Each row comes from the steps of one path. Every step used is in the known rows, and no mark comes twice. Write the path behind each row, first mark first.
Known rows:
punut, nogo: -0.66 +1.35 +0.85 +0.03 -1.34 +2.09 -2.88 -0.24 +0.53 -1.08 -1.16 -1.95 -0.24 +0.45 +0.69 +1.36 -0.89 -2.18 -1.57 +0.32 -0.82 +0.88 +2.04 +0.71
zafe, vetin: +0.84 +2.65 -0.56 -0.10 -2.31 +0.87 -4.15 +0.50 +0.96 -1.20 -3.11 -1.95 +0.27 -0.67 +0.97 +1.00 -1.29 -1.88 -2.36 -0.08 -1.50 +1.12 +2.18 +0.27
punut, sozin: -0.69 +0.98 +1.43 +0.02 -1.44 +2.00 -2.45 +0.20 +0.48 +0.09 -1.04 -1.97 -0.08 +0.48 +1.01 -1.29 -2.06 -1.79 -1.54 -1.08 -1.17 +0.96 +1.40 +1.64
vetin, punut, nogo: -0.07 +1.32 +1.43 -0.13 -1.10 +1.36 -3.05 -2.37 +1.01 -0.51 -2.58 -3.50 -0.46 +0.49 +1.25 +1.41 +0.09 -2.18 -1.45 +0.39 -1.25 +0.71 +2.65 +0.73
nogo, zafe, pori: -2.16 -3.04 +0.10 -0.64 -1.41 +1.07 -3.30 +1.78 +0.44 -0.27 -0.84 -3.35 +0.31 +0.08 -0.02 +1.08 -3.41 -2.60 -2.41 +0.10 -1.91 +1.01 +1.00 +0.19
nogo, zafe, poneme: -1.40 +0.41 -1.50 -0.32 -0.48 +0.99 -2.64 +0.98 +0.19 -1.02 -2.26 -3.26 +0.02 -0.16 +0.01 +1.30 -1.87 -2.72 -1.65 +0.37 -2.63 +0.40 +0.99 +0.39
punut, vetin, zafe: +0.30 +1.90 -0.07 -0.05 -0.45 +1.15 -4.47 +1.11 +1.33 +1.71 -2.24 -3.02 +0.24 +0.51 +1.21 +1.19 -2.19 -0.75 -1.90 +0.12 -0.46 +0.02 +3.73 +1.84
punut, pori, zafe: -0.13 +0.30 -1.11 -0.19 -1.91 +1.89 -4.56 -1.26 +0.49 +0.52 -1.41 -1.98 +0.71 +1.12 +0.18 -0.54 -1.61 -1.49 -2.48 +0.12 -1.66 +1.06 +5.91 +0.48
pori, zafe: +0.28 +2.23 -1.77 -0.27 -2.08 +1.59 -4.48 -0.16 +0.46 -0.41 -1.54 -1.48 +0.01 +0.44 +0.34 +0.48 -2.67 -1.13 -3.15 +0.15 -1.76 +0.87 +6.29 +0.02
vetin, zafe: -0.17 +1.04 +1.15 -0.19 -1.37 +0.88 -3.54 +1.44 +1.06 +2.46 -1.01 -2.80 -0.10 -0.18 +1.37 +0.43 -2.18 -1.39 -2.10 +0.60 +0.01 +0.07 +3.97 +0.82
pori, zafe, vetin: +1.53 +3.89 -3.21 -0.40 -2.98 +1.35 -5.68 -0.21 +0.90 -1.25 -3.28 -1.81 +0.24 -0.19 +0.41 +0.99 -2.11 -1.43 -3.19 -0.40 -1.31 +1.54 +6.30 +0.32
punut, nogo, zafe: -1.26 +1.10 +0.46 -0.19 -1.90 +1.30 -2.78 +0.34 +0.21 -0.50 -1.21 -3.36 -0.42 +0.78 -0.31 +1.52 -1.86 -2.64 -1.68 +0.29 -0.87 +0.71 +0.80 +0.80
punut, vetin, zafe, sozin: -0.67 +2.33 -0.14 -0.16 +1.52 +1.11 -4.26 +1.06 +2.00 +1.20 -1.17 -3.33 +0.60 -0.64 +1.14 +1.70 -0.96 -1.01 -2.14 -1.09 -1.63 -0.12 +3.92 +2.17
zafe, vetin, punut, nogo: +1.27 +3.21 -0.14 -0.17 -1.96 +1.11 -3.98 -2.49 +1.44 -1.39 -4.21 -3.95 -0.19 -0.10 +1.47 +2.16 +0.72 -2.34 -1.74 -0.06 -0.89 +1.41 +2.74 +1.04
pori, punut, poneme, zafe: +0.10 +1.59 -6.35 -0.77 -2.82 +1.06 -3.30 +0.95 +0.11 +0.65 -4.01 -2.83 -0.01 +0.69 -0.48 +1.96 -2.30 -2.05 -2.58 +1.16 +0.78 +0.57 +4.57 +0.80
vetin, punut: +0.14 +0.89 +1.35 -0.15 -1.28 +0.57 -3.29 -1.78 +1.04 +0.07 -2.67 -3.06 -0.28 -0.14 +1.53 +0.39 -1.31 -1.77 -2.10 +0.57 -2.24 +0.40 +2.82 +0.01
poneme, zafe, vetin: +0.53 +2.30 -4.67 -0.76 -2.40 +1.38 -4.57 +0.35 +0.41 +0.86 -4.03 -2.37 +0.42 -0.55 +0.26 +1.22 -2.55 -1.61 -2.41 -0.29 +0.83 +0.63 +2.67 -0.08
poneme, zafe, vetin, punut: +1.11 +2.20 -3.93 -0.85 -2.17 +0.70 -4.74 -1.78 +0.89 +1.43 -5.19 -3.91 +0.08 -0.55 +0.87 +1.26 -1.99 -1.62 -2.35 -0.18 +0.40 +0.46 +3.32 +0.10
poneme, zafe: -0.68 +0.59 -3.08 -0.69 -1.71 +1.78 -3.29 +0.46 +0.06 +1.72 -2.33 -2.05 +0.04 +0.03 +0.26 +0.65 -3.28 -1.51 -2.13 +0.21 +0.47 -0.08 +2.51 -0.20
vetin, zafe, pori, punut, sozin: -0.45 -1.40 -0.17 -0.54 -1.95 +0.91 -4.01 +2.75 +1.29 +2.61 -0.94 -3.83 +0.32 -0.06 +1.12 -0.40 -0.98 -1.61 -2.91 -0.70 +0.18 +1.72 +5.50 +2.24
poneme, zafe, pori: -1.72 -3.02 -3.51 -0.88 -0.98 +2.25 -3.76 +1.22 +0.10 +1.48 -2.02 -2.57 +0.56 -0.26 +0.22 +1.06 -3.44 -1.80 -2.28 -0.03 +0.34 +0.85 +2.53 -0.05

Write each row's path:
+0.12 +1.67 -1.98 -0.18 +1.05 +1.65 -4.14 +1.05 +1.31 +0.74 -3.16 -3.52 +0.42 -0.02 +1.28 +1.80 -0.93 -1.13 -1.34 +0.13 -1.40 +0.18 +3.75 +2.11 -> punut, vetin, zafe, poneme
-0.66 +2.29 -2.73 -0.39 -1.90 +0.66 -3.03 +1.07 +0.34 -1.53 -2.91 -3.81 -0.26 +0.24 -0.73 +2.52 +0.65 -3.11 -2.46 +0.66 -2.05 +1.16 +2.96 +0.58 -> pori, punut, nogo, zafe, poneme
+0.01 -0.79 -2.04 -0.41 -1.35 +1.22 -5.01 +1.66 +0.84 -1.42 -2.99 -2.51 +0.70 +0.10 +0.26 +1.68 -0.94 -1.55 -3.32 +0.03 -2.62 +1.54 +3.88 +0.73 -> zafe, pori, punut, vetin
+1.24 +3.01 -1.40 -0.23 -1.72 +0.31 -5.34 +1.89 +1.35 +1.83 -3.06 -3.28 +0.23 +0.29 +0.67 +1.32 -0.86 -0.78 -3.33 +0.45 -0.77 +0.44 +5.63 +1.38 -> pori, punut, vetin, zafe
+0.83 +0.35 -3.55 -0.79 -2.05 +1.04 -4.78 -2.93 +0.83 +2.22 -5.08 -4.45 +0.83 +0.29 +0.75 +0.40 -0.90 -2.04 -1.67 +0.03 +0.45 +0.39 +2.87 +0.56 -> poneme, zafe, vetin, punut, pori
-2.13 +1.05 +0.33 -0.41 +0.00 +0.25 -2.74 +0.92 +0.90 -0.22 -0.27 -3.09 +0.20 -0.63 -0.15 +1.20 -2.02 -2.27 -2.59 -0.82 -2.92 +0.04 +1.16 +0.28 -> nogo, zafe, sozin
+1.92 +3.78 -4.46 -0.40 -2.55 +0.80 -4.96 -2.81 +1.47 -1.83 -5.31 -3.88 +0.04 +0.35 +0.98 +2.31 -1.62 -1.81 -2.32 +0.46 -1.29 +1.67 +6.99 +1.84 -> pori, zafe, vetin, punut, poneme
-0.70 -1.05 -0.98 -0.42 -2.04 +1.66 -3.87 +1.41 +0.77 -1.35 -1.52 -2.71 +0.07 -0.02 +0.19 +1.99 +0.40 -2.49 -2.96 +0.33 -1.17 +2.07 +4.08 +0.30 -> zafe, pori, punut, nogo
-0.73 -1.57 -0.25 -0.34 -2.29 +1.42 -3.58 +1.83 +0.78 -0.21 -1.32 -2.68 +0.41 -0.02 +0.65 -0.47 -0.79 -2.14 -2.94 -0.88 -1.60 +2.14 +3.51 +1.23 -> zafe, pori, punut, sozin
+1.92 +3.93 -2.58 -0.54 -2.64 +0.54 -5.74 -2.39 +1.44 -0.61 -4.44 -3.50 +0.04 -0.29 +1.03 +1.21 -1.27 -1.28 -3.29 -0.21 -1.82 +1.41 +6.86 +0.38 -> pori, zafe, vetin, punut
-1.54 -1.72 -0.67 -0.55 -2.66 +0.49 -3.56 +2.26 +0.45 +0.33 -1.22 -3.91 +0.26 +0.47 -0.30 -0.30 -2.09 -2.70 -3.12 -0.90 -1.63 +1.85 +2.53 +1.38 -> nogo, zafe, pori, punut, sozin
+0.79 +2.33 -3.33 -0.76 -2.22 +1.37 -4.03 -2.14 +0.86 +1.92 -4.77 -4.38 -0.06 -0.08 +1.03 -0.22 -1.93 -1.72 -1.76 -1.55 +0.97 +0.80 +2.60 +1.83 -> poneme, zafe, vetin, punut, sozin
+0.07 +2.01 -3.57 -0.48 -0.73 +2.04 -4.13 -0.15 +0.48 -1.50 -2.59 -2.07 +0.21 -0.08 +0.36 +1.08 -1.27 -1.55 -2.42 +0.07 -2.59 +1.22 +6.33 +0.33 -> pori, zafe, poneme
-0.39 +0.51 -4.34 -0.60 -1.04 +1.33 -2.67 -2.16 +0.43 +1.15 -4.44 -4.18 -0.21 +0.59 +0.69 +1.84 -2.88 -1.97 -1.18 +0.91 +0.57 +0.10 +3.21 +1.29 -> vetin, punut, poneme, zafe
+1.84 +4.52 -2.52 -0.45 -2.68 +1.43 -5.62 -3.12 +1.45 -1.29 -4.17 -3.90 -0.16 +0.16 +0.79 +2.12 -0.06 -1.72 -2.70 -0.27 -0.86 +1.90 +6.82 +0.97 -> pori, zafe, vetin, punut, nogo
-1.34 -1.92 -3.27 -0.46 -2.40 +0.20 -3.13 +2.26 +0.44 -1.34 -2.53 -3.98 +0.27 +0.63 -0.61 +2.39 -2.42 -3.13 -2.84 +1.14 -1.75 +1.60 +3.19 +1.28 -> nogo, zafe, pori, punut, poneme
+1.34 +2.31 -2.09 -0.23 -1.76 +0.87 -3.54 -2.19 +1.43 -1.93 -5.17 -3.95 +0.04 +0.13 +1.53 +2.23 -1.09 -2.39 -1.33 +0.65 -1.27 +1.16 +2.68 +1.74 -> zafe, vetin, punut, poneme
-0.28 +0.04 -3.22 -0.25 -0.68 +2.40 -4.18 -1.17 +0.56 -0.55 -2.38 -2.36 +0.94 +0.62 +0.23 +0.07 -0.36 -1.93 -1.85 +0.31 -2.69 +1.24 +5.95 +0.98 -> punut, pori, zafe, poneme
+1.08 +2.59 +0.69 -0.19 -2.16 +0.88 -3.79 -2.04 +1.31 -0.22 -3.92 -4.00 -0.07 -0.08 +1.79 -0.58 -0.77 -1.88 -1.61 -1.37 -1.20 +1.34 +2.17 +1.87 -> zafe, vetin, punut, sozin
+0.48 +0.53 -0.92 -0.35 -1.63 +1.16 -4.81 -3.40 +0.95 +0.97 -2.61 -3.58 +0.43 +0.95 +0.78 -0.35 -0.95 -1.54 -2.32 +0.36 -2.06 +0.91 +6.63 +0.54 -> vetin, punut, pori, zafe
+0.19 +3.64 -1.37 -0.40 +0.29 -0.12 -5.02 +1.87 +2.00 +1.30 -2.02 -3.39 +0.50 -0.60 +0.64 +1.75 +0.23 -0.91 -3.45 -0.79 -1.80 +0.25 +5.87 +1.68 -> pori, punut, vetin, zafe, sozin
-0.83 -1.69 -4.88 -1.09 -2.25 +1.28 -4.50 +1.94 +0.19 +1.45 -2.71 -2.78 +0.45 -0.44 -0.29 +1.31 -2.16 -1.78 -3.56 +0.30 +0.10 +1.16 +4.47 -0.42 -> poneme, zafe, pori, punut
+1.10 +0.76 +0.14 -0.11 -1.78 +0.57 -4.43 -2.82 +1.36 +0.07 -3.99 -4.01 +0.79 +0.22 +1.39 +0.10 +0.37 -2.38 -1.53 +0.23 -1.78 +1.11 +2.35 +0.83 -> zafe, vetin, punut, pori
+0.97 +2.84 -3.77 -0.84 -2.07 +1.56 -4.49 -2.37 +0.92 +0.84 -4.96 -4.53 -0.23 +0.01 +0.68 +2.36 -0.66 -2.02 -1.84 -0.18 +1.28 +0.81 +3.13 +0.68 -> poneme, zafe, vetin, punut, nogo
-0.38 +0.95 -0.82 -0.30 +0.05 +1.27 -3.25 +1.30 +1.29 +1.48 -1.97 -3.16 +0.11 -0.75 +1.37 +1.14 -0.89 -1.69 -1.51 +0.59 -1.05 +0.33 +4.11 +1.00 -> vetin, zafe, poneme
+0.93 +2.95 -1.71 -0.11 -1.89 +0.86 -4.61 +0.92 +0.74 -1.02 -3.44 -1.99 +0.20 +0.45 +0.17 +1.19 -0.72 -1.35 -3.35 +0.18 -2.52 +0.73 +3.77 +0.42 -> pori, punut, vetin
